Each row was made from one path, in order. Every step used is in the known rows, and no mark comes twice. Write each row's path.
(in the rows, 128 means zero)
Known rows:
gugit -> zinif -> vuzo: [145 119 161 112 139 116 124 119 123 143 136 111 116 136 109  74  91 104
 121 160  98 122]
pobus -> melibed -> vuzo -> lare -> gugit -> zinif: [128 206 117 130 142 129 111 108 111 130 159 106 132 139 101 108  69  82
 141 144  71 136]
lare -> gugit -> melibed: [126  74 131 188 110 129 103 114 111 136 112 111 120 137 145  51 129 120
 175 123 137 147]
melibed -> vuzo -> lare: [114 201 102 137 140 119 130 150 128 123 163 135 151 133 107 131  92 132
 140 115  97 131]
melibed -> vuzo -> zinif -> gugit: [116 215  67 114 171 113 164 146 142 111 118 156 142 137 131 140 123 177
  84 116 123 133]
vuzo -> melibed: [112 144 111 115 132 118 105 145 123 131 124 134 141 129 149 120 137 108
 111 122 123 131]
pobus -> melibed -> vuzo: [128 160 134  99 132 126 140 125 128 118 132 136 127 133 131 143 128 132
  92 138  94 122]
pobus -> melibed -> vuzo -> luvin: [130 110 148  55 133 128 147 104 126 113 108 142 126 120 114 127 142 116
 111 138 115 121]
zinif -> gugit -> melibed: [127  85 129 146 124 123 158 125 137 130 133 126 121 126 117 124 108 168
 141 110 150 139]
pobus -> melibed -> vuzo -> zinif: [145 180  92 106 158 132 144 114 136 113 113 138 124 139 146 165 149 162
  85 142 112 122]
luvin -> pobus -> melibed -> vuzo: [125 204 137  68 153 145 131 122 131 119 127 144 137 121 138 177 108  94
  72 142 100 126]
zinif -> gugit -> melibed -> vuzo: [103 128 120 141 129 107 159 145 130 121 132 146 133 127 118  93 100 160
 119 106 120 138]
pobus -> melibed: [152 116 145 105 126 142 138 106 133 128 134 115 112 130 129 174 136 141
 114 140 124 124]
vuzo -> zinif -> gugit -> melibed -> pobus: [160  82  94 191 158 124 165 105 150 128 136 104 105 139 154 173 113 211
 137 122 166 138]
gugit -> melibed: [131  61 138 157 113 128 128 116 126 133 123 120 118 127 131  98 127 139
 156 124 144 133]
luvin -> vuzo -> zinif -> gugit: [169 160  87 141 151 130 177 113 141 124 140 131 108 134 135 202 146 207
 133 119 164 132]
vuzo -> lare: [138 156 111 144 134 135 130 131 134 133 164 114 137 131 107 152  98 138
 162 118 125 132]
luvin -> pobus: [125 171 131  96 149 147 120 125 131 129 124 136 138 116 136 160 108  89
 107 133 134 131]
melibed -> vuzo -> luvin -> pobus: [104 165 135  45 155 133 128 124 124 114  99 163 152 106 121 113 116  64
 105 130 125 128]
melibed -> vuzo: [104 172 117 122 134 112 128 147 122 119 127 149 141 129 128  98 120 119
 105 125  99 126]
lare -> gugit: [123 140 121 157 126 127 102 126 114 132 117 118 130 138 145  77 131 107
 146 127 122 141]
gugit -> zinif -> vuzo -> luvin -> pobus -> melibed: [168 101 195  14 161 154 135  73 132 140 113 115 110 114 103 132  93  61
 106 179 122 120]
lare -> gugit -> melibed -> vuzo -> luvin: [104  67 134 138 116 116 110 113 104 122  87 138 134 126 129   4 135  92
 171 120 127 143]
melibed -> vuzo -> lare -> gugit -> zinif: [103 218  99 151 144 115 100 131 105 131 153 119 147 136 101  64  60  69
 155 131  75 140]
vuzo -> zinif -> gugit -> melibed: [144 107  86 150 149 130 165 115 144 125 115 127 118 132 134 142 128 199
 135 116 169 138]

Write each row's path:
[101 123 135  63 152 130 158 120 133 116 104 161 143 104 110 104  95 103
 119 111 146 139] => zinif -> gugit -> melibed -> vuzo -> luvin -> pobus
[109 210  96 169 136 120 105 149 113 127 151 126 153 145 124  79  94 109
 159 114  89 144] => melibed -> vuzo -> lare -> gugit
[149 160 147  73 148 161 131 103 137 129 128 123 122 121 137 203 115 103
  94 145 129 127] => luvin -> pobus -> melibed
[175  98 191  31 153 157 139  92 139 136 113 121 116 125 125 152 128 102
 109 161 137 124] => zinif -> vuzo -> luvin -> pobus -> melibed
[124 147 139 127 141 108  74 134 104 151 119 108 130 149 146  17 101  62
 123 153  89 138] => lare -> gugit -> zinif -> vuzo -> melibed
[127 119 118 154 137 113 106 137 129 135 144 110 128 136 168 148 121 120
 114 128 121 130] => vuzo -> melibed -> pobus
[126 174 110 156 138 131 101 112 112 140 155  97 133 134 101  91  67  77
 178 134 104 142] => vuzo -> lare -> gugit -> zinif
[151 109 173  53 155 143 130 114 134 136 106 135 132 121 123 105 119  90
 123 148 140 128] => zinif -> vuzo -> luvin -> pobus
[125 128  84 158 143 118 134 124 127 117 102 143 129 135 145  93 140 163
 127 126 135 131] => gugit -> melibed -> vuzo -> zinif
[156 107 127 174 124 114 118 123 124 138 164 107 107 137 172 179 136 142
 141 127 131 128] => luvin -> vuzo -> melibed -> pobus
[117 145 125 140 133 124  97 107 106 135 118 112 124 130 122  63  96  66
 143 145 107 137] => lare -> gugit -> zinif
[105  77 132  96 130 110 167 123 130 115 108 152 132 114 100  75 115 141
 139 107 140 136] => zinif -> gugit -> melibed -> vuzo -> luvin
[189  69 102 214 142 125 179  92 145 132 155 101  84 139 157 201 128 233
 165 121 177 136] => luvin -> vuzo -> zinif -> gugit -> melibed -> pobus
[135 168 106 174 132 136 105 129 120 137 153 103 140 142 122 108 101 117
 182 118 118 145] => vuzo -> lare -> gugit
[154  64 171  85 133 124 137 117 130 135 111 125 121 132 115  75 139 128
 142 144 135 124] => zinif -> vuzo -> luvin
[105 121 131  77 134 116 135 126 122 113 102 155 142 117 112  80 135 102
 125 125 119 125] => melibed -> vuzo -> luvin
[101 111 138 106 137 134 102 109 108 122  82 146 144 116 138  38 115  55
 152 124 134 146] => lare -> gugit -> melibed -> vuzo -> luvin -> pobus
[151 110 161  30 148 164 139  81 137 124 107 129 123 106 121 189 129  86
 113 147 150 126] => vuzo -> luvin -> pobus -> melibed
[102 116 120 183 116 112 102 134 105 126 110 132 135 138 146  20 120 112
 153 119 108 144] => lare -> gugit -> melibed -> vuzo
[165 147 120 164 120 137 144 118 128 136 183 111 116 131 110 190 115 160
 190 117 136 131] => luvin -> vuzo -> lare
